Known rows, with every step that occurs:
kiti-tavef-defita-miver-gema: [-2.843 -1.678 -0.005 -1.472  1.250  1.173  1.903  4.624 -4.253 -0.475
  2.279 -6.226 -0.222 -0.321 -1.093 -1.132 -1.927 -1.111 -3.098  1.295
  0.794 -1.601]
gema-vekim-kiti-tavef: [-1.654  0.115 -4.524  0.779 -1.999  0.032 -0.811  0.664  3.723  2.159
 -1.964  1.260  1.229 -2.389  1.511 -0.240 -0.702  1.330  1.890 -3.145
  2.051  1.004]
gema-puvug-kiti-tavef: [ 2.880 -0.081  1.294  2.872  0.896  2.127 -0.836  2.980  6.673  3.054
 -2.833 -0.928  2.187  1.948 -1.351 -1.679  1.743  5.924  1.995 -0.965
  0.362  1.157]
gema-vekim-kiti: [-0.413 -1.347 -1.546 -1.730 -1.457 -0.837 -2.257 -3.385  4.813  0.421
 -1.129  7.546 -0.618 -4.232  2.761  2.230  0.111 -4.468  0.152 -1.238
  1.555  1.099]
kiti-tavef-defita-miver-gema-puvug: [ 0.571  0.888  2.910  4.639  0.684  1.414  0.994  3.808  0.444 -0.807
 -1.302 -7.892  0.708  4.300 -2.507 -1.450  3.224  1.723 -0.958  2.085
 -0.764 -2.969]
miver-kiti-vekim: [-1.655  0.213  1.725  0.062 -0.459 -0.685 -4.570 -5.446 -1.927  0.394
  1.454  1.556  3.539 -1.392  1.897 -0.246 -4.956  2.169  1.918  0.442
 -3.471  1.197]
nirad-vekim-kiti-tavef: [-1.075  0.963 -4.529 -0.755 -0.406 -1.091  0.736  1.684  1.065  2.883
 -2.712 -3.388  0.249 -2.817 -0.784  0.096 -1.279 -0.780  3.556 -3.345
  2.645  1.777]
tavef-defita-miver: [-0.564  1.906 -0.043  3.659 -1.435  0.771 -1.284  1.480  2.654 -2.811
  2.922  3.150 -0.188 -3.721  0.222  0.834 -0.038 -3.036 -1.024 -1.483
 -1.220 -1.604]
gema-tavef-defita-miver-kiti-vekim: [-1.960  2.049 -0.662  1.009 -2.060  0.548 -5.370 -4.198 -1.327 -0.248
  2.251  5.866  2.838 -1.333  1.173 -0.452 -4.404  2.867  1.341  0.017
 -4.432  0.416]
vekim-kiti-tavef-defita: [-1.948  1.292 -2.193 -0.814 -3.250 -4.804  3.231 -1.974 -0.369 -1.112
 -1.582 -3.990 -1.378 -0.549 -0.066 -0.056  2.803 -1.254  0.994  1.884
  3.006  1.419]
gema-vekim-kiti-tavef-defita: [-1.671  1.436 -3.196 -0.774 -3.882 -3.757  2.067 -3.515 -0.452 -1.694
 -1.406 -0.528 -1.273  0.017  0.808  0.432  2.643 -0.708  0.401  1.176
  1.899  0.717]
kiti-vekim: [-1.092  0.729  1.047  3.459  0.357  2.292 -2.812 -3.903 -4.141 -2.001
  1.993 -1.008  3.193  0.068  2.993  0.352 -3.453  3.226  0.559 -3.157
 -2.541 -0.051]
miver-kiti-tavef: [-0.233 -0.347 -0.542  0.221 -0.071 -2.927 -0.587  1.386  2.591  3.580
 -1.392 -1.025  3.044 -1.361 -0.578 -2.050 -2.356  3.139  3.448 -0.763
  0.547  1.824]
defita-miver-gema-tavef: [ 2.909 -1.169 -0.337  0.421  4.163  3.523  1.247  4.991 -4.208  1.161
  0.666  5.663  1.022  3.813 -1.220 -1.674 -0.283  3.464 -1.791 -3.469
  0.557 -0.505]
puvug-gema-tavef: [ 4.704 -1.600 -0.058 -0.556  2.897 -0.256  2.844 -0.924 -5.391  0.307
  1.021  4.982 -1.268  7.362  1.551 -1.216  0.042  7.434  2.046 -4.296
 -0.872  0.980]
miver-gema-tavef-defita: [ 2.373  0.095  0.581 -2.006  0.894 -2.817  4.916 -2.062 -7.567 -2.537
 -0.604  0.932 -1.768  5.786 -1.041 -0.609  3.766  1.126 -1.744  1.671
  1.563  0.303]
miver-gema: [ 0.069 -4.250  3.642 -2.827  4.477 -0.309  3.361  2.303 -6.295  0.269
  0.803 -6.798  0.440  1.593 -0.322 -0.794 -1.598 -0.852 -2.548  1.031
  1.931 -0.285]
defita-miver-gema: [-1.413 -2.961  1.978 -0.862  3.426  2.628  0.720  5.437 -3.015  0.345
  2.773 -4.018  0.632 -1.603 -0.635 -0.706 -3.296 -1.866 -3.180 -0.240
  0.328 -1.604]
puvug-nirad-vekim-kiti: [-0.288  1.115 -2.007 -3.907  1.966 -0.939  0.385 -2.369 -0.430  3.335
 -2.148 -1.053 -3.271 -5.173  1.171  3.441 -1.409 -7.466  4.329 -1.394
  1.990  2.704]
vekim-kiti-tavef-defita-miver-gema: [-4.026 -1.858 -0.908 -2.924  0.344  0.416  1.830  4.754 -2.364  0.475
  1.530 -6.142 -0.909 -2.016 -1.243 -0.824 -1.852 -2.760 -2.735  2.312
  1.794 -0.886]
tavef-defita: [ 1.221  0.607  2.072  0.250 -0.839 -4.326  3.123 -4.191 -3.084 -3.687
  0.092 -1.081 -1.272  1.410  0.452  0.874  3.307 -1.940 -0.546  1.591
  0.922  0.292]

Rows:
[-3.177  1.704  0.164  0.731 -2.404  0.024 -5.673 -4.640 -0.611 -0.601
  2.721  2.814  2.845 -2.922  1.551  0.008 -5.184  1.053  1.222  0.859
 -4.481  0.299] | tavef-defita-miver-kiti-vekim
[ 4.898 -2.967  6.959 -1.455  3.657  2.280 -0.710  1.042  6.145  2.230
 -2.169  0.689  0.246  3.198 -2.159 -0.437  2.836  1.845 -1.095  3.905
 -0.211  0.963] | miver-gema-puvug-kiti
[ 1.109  2.449 -1.392  3.933 -0.860  1.653 -0.988  1.961  1.278 -2.194
  2.206  7.195 -0.060 -1.283 -0.357  0.256  0.850 -0.691 -0.793 -2.754
 -1.320 -1.329] | gema-tavef-defita-miver
[ 0.392  1.907 -1.112 -2.385  1.621 -0.794  0.261 -2.305  0.604  3.200
 -3.061 -2.471 -3.134 -3.461  0.536  3.263  0.298 -6.701  4.628 -0.683
  1.452  2.011] | gema-puvug-nirad-vekim-kiti
[-2.544  2.557 -4.044  2.992 -3.855  1.445 -2.560  1.668  4.276 -1.611
  1.860  4.623 -0.185 -4.510  0.688  0.695 -0.484 -2.026 -0.520 -2.061
 -0.880 -1.413] | gema-vekim-kiti-tavef-defita-miver
[-0.538  0.159  1.856 -1.527 -1.511 -4.151 -3.137 -1.359  5.074  1.244
  1.383  6.221  0.775 -4.886 -0.960 -0.057 -2.247 -3.556  1.301  3.162
 -2.079  0.795] | tavef-defita-miver-kiti
[ 3.546  1.528  0.266  0.362 -0.034 -2.922  3.719 -3.397 -4.498 -2.974
 -0.897  4.597 -1.233  4.879 -0.426  0.019  4.690  1.498 -0.273 -0.233
  0.894  0.601] | gema-tavef-defita
[-1.797  2.906 -3.539 -1.855 -2.066 -3.632  3.430 -3.009 -3.398 -0.026
 -1.932 -5.357 -2.916 -0.455  0.400  1.242  1.899 -2.293  2.872  1.114
  2.070  1.680] | puvug-nirad-vekim-kiti-tavef-defita
[ 1.350 -0.537  0.622  2.079  1.080  3.615 -1.205  5.333  6.114  3.427
 -1.704 -2.174  1.902  1.143 -1.964 -2.056  0.365  5.304  0.711 -0.362
  0.082  0.252] | defita-miver-gema-puvug-kiti-tavef
[-0.135  2.589 -0.673  4.362 -2.264  2.208 -2.079  3.084  6.280 -0.889
  1.031  2.097  0.305 -1.937 -1.126 -0.205  1.143  0.329 -0.205 -0.611
 -1.568 -1.387] | gema-puvug-kiti-tavef-defita-miver
[ 4.216 -2.375  6.152 -0.389  3.012  3.618 -2.009  2.586  7.754  2.374
 -1.159  2.218  0.305  1.688 -2.263 -0.422  2.019  1.253 -1.353  3.361
 -1.111  0.345] | defita-miver-gema-puvug-kiti
[-0.609 -0.859 -2.531 -0.158 -0.610  3.372 -1.972 -0.929 -3.374 -2.234
  1.994  5.200  0.377  1.214  1.959  0.520 -1.531  0.745 -3.503 -2.171
 -2.012 -2.953] | kiti-tavef-defita-miver-gema-vekim
[ 0.652  0.314  1.070 -1.235 -1.279 -2.112  2.905 -0.928 -0.460 -0.730
 -1.827 -4.738 -1.062  3.931 -1.790 -0.948  3.852  2.259 -0.515  4.055
  1.215  0.642] | miver-gema-puvug-kiti-tavef-defita
[-0.734  1.145 -0.361 -1.305 -2.547 -5.865  2.310 -3.127 -1.207 -0.777
 -1.041 -2.165 -0.081  0.786 -0.783 -0.849  1.617  0.582  1.485  2.908
  0.814  1.226] | miver-kiti-tavef-defita
[-2.543 -0.958 -4.287 -0.980 -1.264  0.191 -0.136  1.609  1.431  2.480
 -1.778 -1.088  0.891 -1.655  1.063 -0.645 -1.330  1.220  0.826 -2.001
  2.505  0.764] | miver-gema-vekim-kiti-tavef
[ 1.552  0.550  3.558  2.727  0.468  4.334 -4.682 -3.873  2.318 -0.121
  0.010  1.572  2.652  1.924  1.190  0.199 -1.036  4.937  0.571  0.186
 -3.658  0.593] | gema-puvug-kiti-vekim
[-2.080 -2.191  1.441 -2.097  1.792  0.704  1.926  3.615 -4.363 -1.135
  2.694 -4.828 -0.606 -0.605 -0.904 -0.531 -1.610 -2.626 -3.650  1.860
  0.498 -1.702] | tavef-defita-miver-gema
[-1.722  1.754 -4.752 -0.775  0.411 -0.065  0.899  1.439 -0.113  4.104
 -2.645 -4.973 -0.627 -3.031  0.531  0.585 -1.736 -0.656  4.781 -3.374
  2.317  2.120] | puvug-nirad-vekim-kiti-tavef
[-1.674  2.507 -2.112  4.447 -2.291  1.213 -1.102  3.010  2.597 -1.745
  2.282  0.935  0.456 -3.322 -0.139 -0.064 -0.456 -0.776 -0.233 -2.358
 -0.877 -1.508] | kiti-tavef-defita-miver
[-2.540  0.412 -3.015 -2.519 -3.277 -3.710  2.910 -2.542 -2.554 -1.435
 -1.249 -3.125 -1.769  0.710  0.312  0.084  2.109 -0.885 -0.611  2.464
  2.312  0.509] | miver-gema-vekim-kiti-tavef-defita
[ 1.492  0.388  4.423  4.343  1.230  1.111  0.958  2.822  0.193 -1.323
 -0.895 -6.634  0.226  4.097 -2.280 -0.729  3.481  0.154 -1.538  2.562
 -1.067 -3.009] | tavef-defita-miver-gema-puvug
[-2.800 -1.533 -2.490 -3.919 -2.113 -0.498 -1.572 -1.910  2.352 -0.072
 -0.032  4.915 -1.978 -4.124  1.703  1.886 -0.364 -5.881 -1.897  1.395
  1.512  0.126] | tavef-defita-miver-gema-vekim-kiti
[ 0.486  0.127 -1.554 -4.059  0.782 -2.572  0.148 -1.874  0.996  1.510
 -2.199  0.870 -2.080 -4.789 -0.573  2.678 -0.699 -7.582  2.503 -1.218
  2.299  2.098] | nirad-vekim-kiti
[ 2.788 -1.071  5.895  3.546  3.147  0.294  1.938  1.932 -1.060 -0.354
 -2.205 -7.677  0.888  5.746 -1.863 -1.023  3.567  1.368 -0.780  1.868
  0.046 -2.048] | miver-gema-puvug
[-2.035 -2.296  0.616 -3.146  1.421  1.820  1.175  4.645 -1.895  0.542
  1.967 -4.194 -0.567 -0.562 -1.604 -1.059 -1.882 -0.677 -3.335  2.380
  0.657 -0.834] | puvug-kiti-tavef-defita-miver-gema
[ 0.563  1.738 -1.563  2.206 -1.239  1.094 -0.294  1.087  0.157 -2.205
  3.207  5.543 -1.448  0.128  0.461  0.114 -0.051  0.943 -0.296 -2.332
 -2.121 -1.261] | puvug-gema-tavef-defita-miver
[ 1.749 -2.776  0.407 -1.364  1.903  2.370 -0.998 -2.850 -4.567 -2.044
  1.089  5.329  0.707  2.513  2.651  0.997 -1.207  0.530 -3.347 -2.201
 -1.240 -2.033] | miver-gema-vekim
[ 2.397 -2.237 -0.401 -0.664 -0.216  0.563 -1.434 -6.580 -3.373 -2.814
  2.842  6.791 -1.267  3.814  5.315  1.521 -2.034  3.895  0.006 -3.810
 -3.616 -1.426] | puvug-gema-vekim
[ 3.814 -1.676  5.768 -1.174  1.942  2.419 -1.344  1.223  6.832  1.338
 -1.270  1.477 -0.511  2.408 -2.484 -0.210  3.059  0.609 -1.709  4.687
 -0.872  0.298] | tavef-defita-miver-gema-puvug-kiti
